Known rows, with every step that occurs
sunir > nibol > makitos: [ -1.3 -16.2  -4.7 -10.8  13.8  -1.2 -41.0  11.0 -19.3  -1.6   4.6  35.5
   3.2 -13.1  24.4 -20.2  -6.0 -12.6   1.5  15.3   7.1  -3.5   0.9  18.7
 -12.9 -12.5  19.1   2.9  -5.8 -15.6  11.2 -31.6]
godup > sunir > sikeru: [  2.6  21.5   4.7 -11.7  -6.3   1.5  -4.9  -9.6  11.7  -9.9 -11.8  -4.3
  11.4   1.0 -16.9   4.8  21.7  26.3  -2.6  17.2 -24.8 -37.0   3.0 -11.7
  -2.8 -10.9  20.0   1.0  18.5  12.6 -12.5   8.6]
sunir > sikeru > makitos > zitatu > kurek > nibol: [ 12.6 -16.7   6.0 -15.7  -5.2  21.1  43.4   1.9   4.3  18.3 -34.7  -3.4
   9.7 -12.9  -7.8 -37.6  11.2  -1.1 -22.8 -17.4  22.3 -26.6  27.9 -20.2
  -4.1  -5.3  71.8  -2.8 -11.8   6.7 -15.5 -12.5]
sunir > sikeru > makitos > zitatu: [  0.2  -3.7  -3.1  -2.1   8.8   8.0  29.0  -2.4   7.6  10.6 -24.7   3.7
  -0.9 -15.9  -9.8 -25.4   8.8  -0.2 -12.0  -1.3  14.1 -28.1   7.2 -15.0
  -7.1 -13.3  52.5  -5.3 -17.6   5.4 -24.8  -9.8]
makitos > zitatu > sunir > godup > kurek > nibol: [  5.3 -26.8  25.6 -21.3 -25.1  22.5 -15.0  23.2  -6.2 -11.3 -36.6 -13.8
  -2.0  54.7  16.8 -45.1  22.5 -13.0  20.8  24.7 -14.5  -8.6  20.5 -20.8
   0.0  43.4  53.9  -6.4  25.5 -22.6 -29.8  -2.8]
sunir > godup > kurek > nibol: [ -0.3 -21.1  32.0   0.6 -19.4  41.8  -1.6 -18.8 -10.9  -4.2 -32.0   8.5
  14.9  17.1   3.9 -16.5  34.5  -9.1   9.8   9.1 -17.7  14.9   4.8   3.5
  14.3   4.4  45.1 -13.9  33.7 -14.7 -21.3   5.2]
godup > sunir > sikeru > makitos: [  4.5  25.1   0.9 -10.2   0.4  -2.6  13.9 -13.8   1.4  -5.7 -12.5   6.6
   9.0 -25.6 -32.6  -5.9  25.5  26.7 -10.8  20.0 -17.0 -28.1   4.0  -8.6
   1.1 -16.6  37.0   3.6  15.6  18.5 -20.3 -18.4]
sunir > sikeru > makitos > zitatu > kurek: [ 13.8  -2.6  -8.4  -9.4  -5.2  10.6  38.4   1.5   9.3  15.9 -36.7  -9.9
   3.7 -16.3 -17.2 -33.9  12.0  -9.6 -25.6 -11.0  23.5 -35.4  14.6 -20.8
  -2.9  -1.5  63.5  -6.0 -24.2   5.5 -22.4   1.7]
nibol > makitos > zitatu > sunir: [  0.2  -2.5  -0.1 -23.9  -2.1  -7.5 -35.8  34.1  -3.9   1.5 -11.3  -7.8
  -8.2  15.2  11.4 -37.8 -12.3  -3.2  27.6  13.9  15.5 -12.3  18.9 -15.2
 -10.0  25.1  16.9  -6.2 -27.7 -14.8 -25.3 -31.2]
zitatu > sunir > godup: [ -4.3  -1.6  14.7  -9.5  -8.9   6.7  -2.2  29.1 -18.9 -23.2 -10.6   2.8
   7.4  36.3  -8.8 -39.7  23.9  -7.2  -5.5  46.5  -1.5   1.3  -1.5  -1.9
  -7.2  27.9  15.3   1.3  21.5 -14.9 -24.0  24.2]
kurek > zitatu: [  6.5  -8.6  11.0   3.5  10.0  10.4   4.3  -2.4  -6.4  -1.3   4.7  -6.0
   6.7   5.1  10.2   6.3 -10.5  -0.1   6.1   1.0  -6.8  -3.4  20.3 -15.5
  -9.5  -4.8   7.3   7.6  10.4   2.6   2.6 -16.1]
godup > kurek > nibol > sunir > sikeru: [ -7.8   4.2  20.0 -15.6   0.8  50.3  -2.0 -10.4 -14.9  -4.5  -9.8  -8.2
  17.4  13.6  -9.2 -16.7  23.2  18.0  -2.6  -9.4 -22.4 -25.0  11.8  -0.1
  -1.3  12.0  31.1  -4.3  39.2 -13.8 -13.3  -7.1]
zitatu > kurek > nibol > sunir: [ 10.3  -6.2  15.2 -20.8 -12.6  18.3  10.3  15.2 -22.8   4.5  -0.1 -13.6
  24.3  15.2 -11.6 -27.1  -4.6   0.1 -20.5  -6.7   0.0  -5.8  18.6  -5.4
   3.8  29.6   9.6   8.3  15.4   1.8  14.5  -4.6]
sikeru > sunir > nibol: [  0.1 -18.3  -0.1   5.2  10.2   7.9 -18.6   6.3 -23.6 -25.2  -6.2  27.3
  10.3   9.5   7.4   5.3  10.2  -5.8 -14.7  35.8 -20.8 -17.8 -10.0  -6.9
  -0.6  -5.0  23.4  14.8  22.4 -10.0  35.0 -24.4]
sikeru > sunir > nibol > makitos > zitatu > kurek: [ 15.7 -27.9  -3.3  -8.0  -4.8   7.6 -37.2  16.3 -17.9  -5.0 -31.0  13.9
  10.1   4.9  11.5 -15.6   1.2 -25.4  -4.3  22.9  -0.1 -28.2   3.6 -21.4
   4.7   9.5  45.5   4.4 -17.6 -12.3  25.4 -37.4]
makitos > zitatu > kurek > nibol > sunir > sikeru: [ 11.9 -16.1  13.6 -24.4 -12.9  20.2  11.6  19.2  -0.1  10.6 -21.1 -20.9
  18.4  31.8   4.3 -38.0  -8.1  -6.7 -15.0  -9.0   1.1 -39.2  22.9 -27.5
  -6.2  29.1  41.7   0.3  -1.2   2.6   1.2   8.6]
sunir > godup > kurek: [  3.0  -5.0  15.6   6.6 -18.3  31.4  -7.4 -19.7  -4.9  -5.1 -34.2   1.0
   8.6  14.8  -5.8 -12.1  37.4 -21.2   7.6  16.6 -16.0   6.1  -9.5   4.0
  13.2   8.9  34.7 -16.9  18.7 -15.9 -27.3  23.3]
sunir > nibol: [  3.4 -18.7  -8.6  -7.0   6.6  -4.7 -18.4   8.2 -12.2 -10.3   7.5  26.3
   0.7   6.2  25.7 -12.2  -0.3 -13.8 -15.0  17.7  -6.5  -9.5  -3.9  11.4
 -13.1  -4.0  16.2  11.5  15.4  -9.8  21.2  -6.9]
godup > sunir > sikeru > makitos > zitatu: [  8.6  14.1   2.4 -12.8  -6.7  -7.2   7.7  -9.2  12.6   0.4 -23.0  -1.8
   3.7 -13.9 -19.7 -13.1  16.8  16.6   0.0  19.9 -18.1 -35.6   8.6 -22.7
  -0.5  -7.0  48.0   0.6   3.9  18.4 -21.9 -22.6]
nibol > sunir: [ -8.2  13.9   9.2  -6.9  10.8   4.3 -11.3  10.4 -20.2  -4.4  17.2  -2.0
  12.4  15.4 -15.2 -12.1 -10.6   2.4  -8.0  19.5 -17.8  -9.0  -9.5   2.2
  -3.0  23.3 -19.6   6.1  11.2   0.4   3.1  -2.4]

Rows
[  5.1   1.6  14.1 -20.7  -1.3  28.1  37.8  10.0 -26.7  10.2 -10.9  -2.9
  28.0  -9.8 -31.2 -39.9  10.0   6.2 -36.9  -6.4  11.4 -16.9  17.8  -5.3
   0.3  11.8  39.1   8.0  12.3   5.2  -1.7 -10.3] -> zitatu > kurek > nibol > sunir > sikeru > makitos
[ -1.6 -11.3  15.9 -15.5  -6.2   0.6 -34.5  31.8  -8.5  -1.7 -21.5   3.6
  -0.4  27.1   8.4 -48.2  -0.2 -16.2  24.6  34.3  11.2  -4.5   9.0 -11.3
  -7.4  25.7  30.4 -14.0 -20.7 -18.1 -34.3  -9.7] -> nibol > makitos > zitatu > sunir > godup
[ -9.5   2.7  23.8   1.0   4.4  14.0  -8.3   9.7 -27.1  -8.1   4.5  12.2
  24.3  29.2 -19.5 -25.8   3.6 -14.0 -11.1  45.6 -23.1   3.4 -19.9   4.8
   1.4  22.7  -3.4  -4.0  17.9   0.0 -10.0  23.3] -> nibol > sunir > godup
[ 11.9  -9.3  -0.1 -20.2  -0.9  26.7 -24.4  10.5 -22.4 -26.7  -9.6 -11.9
  -3.4  27.0  21.5 -20.9  20.3  -6.3   4.7  15.1 -18.9 -24.4  28.2 -11.0
 -21.5  25.2  37.3  15.1  42.7 -30.3  -9.0 -25.4] -> godup > kurek > zitatu > sunir > nibol
[ 21.4 -30.0   7.5 -18.5 -26.9   3.8   8.5  14.7   8.7  16.5 -26.5 -21.8
   3.4  20.7  20.2 -24.0 -10.9 -15.4   0.1 -19.8  11.4  -9.9  29.0 -27.6
   5.3  25.3  39.2  -1.7 -10.9   4.1   6.3  -9.4] -> makitos > zitatu > kurek > nibol
[  0.4   6.5   6.6 -14.8  20.7  19.5  30.8  19.0 -19.9 -15.8  -1.3  -4.3
   7.5   2.8 -16.8 -33.2  13.8  18.3 -14.4  20.0   7.4 -27.3  31.0 -19.1
 -28.4   0.6  39.0  15.3  21.1  -6.3 -26.1 -19.4] -> kurek > zitatu > sunir > sikeru > makitos
[ -5.4   8.5  -2.4  -0.2  16.3  16.5  37.1  -9.0  -2.1   3.6 -13.2  12.3
   5.1 -31.1 -25.5 -19.0  20.0  12.8 -23.7   0.5  13.9 -19.1   1.9   2.0
  -6.2 -24.0  39.6  -1.1  -2.3   3.6 -22.2  -5.1] -> sunir > sikeru > makitos
[ -1.7 -28.6  21.8 -15.0  -2.1   9.6 -24.6  10.1  -1.9  17.4  -8.5   8.9
   3.1   0.4  24.0 -20.3 -19.1   2.6  30.5  -9.6  10.7   5.8  27.0  -9.2
   0.6  -0.6  29.8  -9.2 -15.3  -1.1  -4.7 -49.2] -> kurek > nibol > makitos > zitatu
[ -8.8 -11.9  24.4 -17.9  15.4  22.7  19.3  10.5 -18.3   7.1   1.0   8.1
  18.8   5.8  -9.0 -39.4  -6.1  14.6 -13.1   9.2  -7.7 -19.7  17.2 -10.8
  -8.9   5.6  39.7   2.4  15.8   7.5  -7.5 -31.6] -> kurek > nibol > sunir > sikeru > makitos > zitatu
[ 23.7 -14.3  -8.3 -12.6 -26.7  -5.5   1.1  12.7  16.9  14.7 -31.0 -28.0
  -3.0  18.3  12.0 -19.4  -8.5 -27.4  -1.7 -14.1  14.1 -19.5  14.6 -28.5
   6.2  28.0  28.2  -3.3 -28.3   1.9  -1.3   9.7] -> makitos > zitatu > kurek
[ -1.8 -10.0  16.2 -30.7 -10.5  41.4 -22.4  10.8  -2.3  -0.3 -34.7 -14.3
  -0.8  13.7  11.9 -38.6  22.7  14.9  26.4 -12.5   4.0 -30.1  34.9 -14.0
  -7.8  15.4  60.3 -12.7   9.3 -27.7 -36.9 -30.9] -> godup > kurek > nibol > makitos > zitatu > sunir > sikeru
[  8.8  -6.6   1.9 -23.6   1.9  29.4 -42.5  12.7 -28.5 -20.0 -12.7  -3.5
  -3.1  12.4  20.2 -26.6  15.2  -4.5  18.7  13.0  -8.5 -20.0  30.2  -5.0
 -20.0  18.0  39.2   6.4  27.8 -35.8 -17.3 -43.5] -> godup > kurek > zitatu > sunir > nibol > makitos
[ -3.5 -30.7  32.6 -21.6  -7.7  14.4 -24.1  31.4 -14.9   0.2 -17.1  12.2
   8.1  28.8  18.5 -50.1  -0.5  -3.2  26.7  27.0   6.9   7.0  24.0  -9.8
  -5.2  17.2  41.6  -9.9   0.5 -12.7 -22.0 -28.4] -> kurek > nibol > makitos > zitatu > sunir > godup
[ 15.2 -16.7   8.3 -15.0 -18.7  13.5  18.8   7.8  -6.3   8.9 -14.8 -11.5
  13.6   3.5   1.1 -15.7   4.4  -1.8 -13.0 -22.0  12.9   0.4  24.3  -9.3
   5.9  11.2  23.8   3.9   5.7   0.6  12.6  -3.9] -> zitatu > kurek > nibol
[ -7.1  17.4  -5.4 -18.3  11.9   9.1  30.1  24.0 -15.9 -17.6  -6.6   2.4
  -0.6  -4.4 -29.3 -43.2  26.5  21.5 -23.5  20.2  16.6 -26.4  12.0  -4.1
 -19.3   4.0  34.0   9.3  11.9 -10.9 -32.1  -4.0] -> zitatu > sunir > sikeru > makitos
[ -5.3 -19.0  38.5   8.8  -8.6  52.1 -21.8 -15.3 -27.9 -12.5 -39.9  19.6
  23.1   5.2 -13.4  -4.2  38.6  -1.6  17.3  25.6 -21.0   6.8  -1.3  -8.6
  25.9  -3.9  49.3 -14.7  21.3 -16.8 -10.8 -31.7] -> sikeru > sunir > godup > kurek > nibol > makitos
[ -1.5   3.0  10.1 -14.7  15.1  22.9  14.8  24.0 -10.9 -21.6  -0.1 -15.0
   7.5  24.3  -1.3 -22.4   8.9  18.2  -7.6  15.9   0.4 -36.6  29.5 -21.7
 -31.7   7.4  26.0  13.0  25.5 -11.3 -19.3   4.9] -> kurek > zitatu > sunir > sikeru
[ 10.5   5.6   5.3 -14.6  -6.4  29.1 -10.9   4.9 -13.1 -19.2 -14.4 -30.3
  -4.0  22.2   3.3 -11.6  20.6   3.1  15.1   1.7 -14.3 -17.4  29.5 -19.1
  -9.6  28.1  24.9   7.1  32.3 -23.9 -23.5 -17.5] -> godup > kurek > zitatu > sunir
[ 22.9  14.1  -5.6 -17.5 -20.7  -6.2  17.0  -3.5  13.4   5.3 -36.1 -15.0
   7.3 -13.2 -25.0 -20.3  19.1   5.4 -13.7   9.2  -7.0 -42.9  15.8 -28.6
   5.2   5.1  56.8   1.7  -3.5  18.9 -20.2 -10.5] -> godup > sunir > sikeru > makitos > zitatu > kurek
[  2.3  -6.5  12.6 -18.0 -18.0  16.6 -42.6  18.8  -7.5  -2.1 -38.2  -7.9
  -4.3  25.7   6.8 -45.9  16.6 -19.7  34.0  24.4   4.6  -9.2  10.3 -11.5
   0.2  33.4  43.0 -20.8 -12.3 -27.4 -46.6 -14.0] -> nibol > makitos > zitatu > sunir > godup > kurek
[ -4.7   8.4  23.5   0.1  -6.4  31.9 -18.8  -7.2 -25.4  -8.3 -12.9   1.8
  21.1  29.4 -21.1 -23.6  23.1 -16.9  -1.0  33.8 -31.7  -3.8 -18.3   4.2
  10.8  31.1  10.3 -11.2  28.1 -13.4 -21.7  19.6] -> nibol > sunir > godup > kurek
[-11.1 -16.7  43.3  -5.7   2.8  24.3  -1.2  11.3 -31.5  -5.8   8.6  19.7
  30.5  29.9  -6.4 -28.4   1.8   0.3  -7.1  33.3 -23.2  13.0  -0.5   6.6
   3.9  17.1  10.1   1.0  35.6   1.8   2.6  -1.7] -> kurek > nibol > sunir > godup
[  7.0  11.8  -2.5 -16.4   4.0  13.0  24.0  13.5 -12.2  11.1 -17.4 -13.2
  16.0   0.3 -31.8 -44.9   1.9  -8.4 -31.3   7.6   7.1 -38.7   4.9 -17.4
  -4.3  23.6  36.6   1.4 -10.6   6.5 -16.4   3.5] -> nibol > sunir > sikeru > makitos > zitatu > kurek
[  6.1 -20.4  20.0 -16.3 -17.9  18.7   9.0  12.3 -19.5  -3.1 -34.2   0.8
  -3.0  17.1  -2.3 -55.0  27.5  -7.6  10.3  23.3  -3.0   3.2  22.8 -14.8
   6.0  30.9  68.0  -4.0  19.3 -14.6 -39.0 -38.2] -> sikeru > makitos > zitatu > sunir > godup > kurek > nibol
[-12.3  18.5   6.4  -8.3  18.2  21.2   3.8   7.9 -12.6  -5.4   7.9   0.3
  19.2  13.3 -21.3 -18.8   2.9  10.7 -20.1  16.4 -11.7 -33.4  -9.4  -0.3
 -14.2   9.0   0.4   1.4  12.9   0.5  -8.2  21.6] -> nibol > sunir > sikeru
[  2.8 -13.5   6.7 -23.9  18.2   6.5 -31.0  34.0 -33.8 -20.4  12.2  11.6
   4.3  16.5  23.2 -33.3  -6.7  -2.3   5.4  32.0   1.3 -15.1  30.2  -6.6
 -32.9   9.9  22.9  19.0  18.1 -22.2   0.1 -40.3] -> kurek > zitatu > sunir > nibol > makitos
[ -6.7 -18.6  20.0 -31.2   4.5  19.9 -12.8  32.1  -3.6   2.7 -13.2   2.4
   5.8  16.6  15.8 -42.8  -1.7  17.9  17.4   2.1  14.6 -22.2  34.8 -14.2
 -17.5   6.1  44.9  -5.9  -3.6 -14.2 -21.8 -30.9] -> kurek > nibol > makitos > zitatu > sunir > sikeru
[ -4.6  -5.5  -6.9 -28.5   8.8  -3.8 -39.7  40.1 -30.5 -21.4   6.5  22.3
  -3.8  11.0  13.3 -43.0   2.6  -2.0  -1.9  35.2   9.8 -15.0  10.4  10.8
 -26.3  16.8  16.4  11.5   9.4 -27.2  -3.8 -28.2] -> zitatu > sunir > nibol > makitos
[ 14.8 -13.4   9.9 -19.8  -8.1   2.2  18.8  16.0 -20.8  17.3 -13.5  -8.1
  10.9  -2.7 -13.0 -44.3  -9.8 -13.2 -13.8  -1.8   7.2  -5.0  21.2 -20.5
   9.2  29.0  38.2   5.7  -6.2  10.3  -1.6 -41.5] -> sikeru > makitos > zitatu > kurek > nibol > sunir
[  6.6  -1.5  14.5 -23.5  -6.9  31.5  23.1  14.4 -16.3   3.5  -8.3 -13.6
  29.1  13.4 -16.5 -31.5   6.5   8.3 -31.2  -8.8   3.6 -27.2  17.8  -6.8
  -2.7  17.0  25.7   5.3  16.1   0.0   5.0  14.7] -> zitatu > kurek > nibol > sunir > sikeru
[  3.1  -8.5  25.0  -5.5   2.2  17.3   3.0  22.7 -23.4 -22.8  -5.5  -3.5
  13.6  38.2   0.6 -29.7  11.4  -6.8   2.2  45.0  -8.0  -2.3  17.6 -18.1
 -16.9  20.2  21.1   9.4  30.4 -13.2 -19.7   6.8] -> kurek > zitatu > sunir > godup
[ 26.9  -6.9  -7.2 -28.6 -22.1 -21.1 -53.6  12.9  -1.6   0.7 -22.9   4.2
   5.5   3.9  19.3 -22.2  -3.7 -15.9  10.4  22.9 -13.2 -28.6  14.9 -13.1
  -1.8  14.9  39.5   5.6  -7.1   0.9   7.7 -33.3] -> godup > sunir > nibol > makitos > zitatu > kurek
[  6.8   3.0   0.5 -20.6  -3.3 -16.7 -54.7   3.1 -10.7 -11.4   0.8  27.1
   6.6  -9.9  10.8  -6.6   3.9   4.1  12.0  35.3 -22.6 -14.8   1.4   7.8
  -4.9  -6.3  15.8   8.1  14.5   1.5   7.9 -42.5] -> godup > sunir > nibol > makitos
[  0.5  -3.4  -1.9 -21.5  -4.2   3.2   1.9  32.2   9.9 -10.4 -18.6 -18.0
  -7.3  40.6   8.9 -38.5   4.7   2.8   0.4  15.7   5.7 -44.2  17.1 -26.0
 -21.8  25.9  34.6  -0.9  -2.8 -13.3 -24.5  14.3] -> makitos > zitatu > sunir > sikeru
[  6.0  -8.3  -1.4 -21.0  -9.8 -12.5 -13.4  36.1   2.7  -8.8 -10.9 -21.3
 -12.7  40.6  13.6 -33.0  -5.6  -5.2  12.3  18.7  -0.2 -21.2  16.2 -23.8
 -12.4  39.0  16.4   4.2  -4.1 -10.5 -14.6  -6.4] -> makitos > zitatu > sunir
[ -0.5   2.4  29.6   1.1   0.8  40.9 -14.9  -7.6 -30.8 -10.2 -10.3  -5.2
  25.4  32.3 -14.1 -18.3  16.4 -18.4   3.5  34.8 -35.3  -5.6  -3.2  -7.0
   2.7  27.8  17.1  -3.9  35.1 -11.3 -19.4   8.0] -> nibol > sunir > godup > kurek > zitatu
[  1.8 -27.6   3.8  -0.5  11.3   5.0 -45.6  12.6 -17.8 -10.1 -16.4  29.7
   4.8   6.0  20.2  -7.5  -3.0 -17.4   8.4  33.5 -11.6 -23.0  -1.8 -15.2
  -0.3  -2.6  37.4   3.3  -9.8 -12.2  23.4 -50.8] -> sikeru > sunir > nibol > makitos > zitatu
[ 20.0   0.5   9.4 -25.2 -23.4   3.6  21.3  -2.5   7.2   6.6 -33.9  -9.8
  11.9 -10.5 -18.1 -24.7  18.3  15.5 -10.8   3.4  -7.9 -35.3  28.5 -28.3
   7.0   1.4  66.3   3.5  10.7  20.2 -13.9 -27.4] -> godup > sunir > sikeru > makitos > zitatu > kurek > nibol
[ 10.8  -0.7  -2.7 -16.9  -8.4 -19.8 -35.6   2.0  -6.4 -19.4   3.0  18.2
   4.7   6.6  12.6   1.1   7.5   1.6  -1.7  37.5 -33.9 -20.9  -1.6   0.2
  -4.1   1.4  14.0  15.8  33.1   5.6  17.9 -21.5] -> godup > sunir > nibol
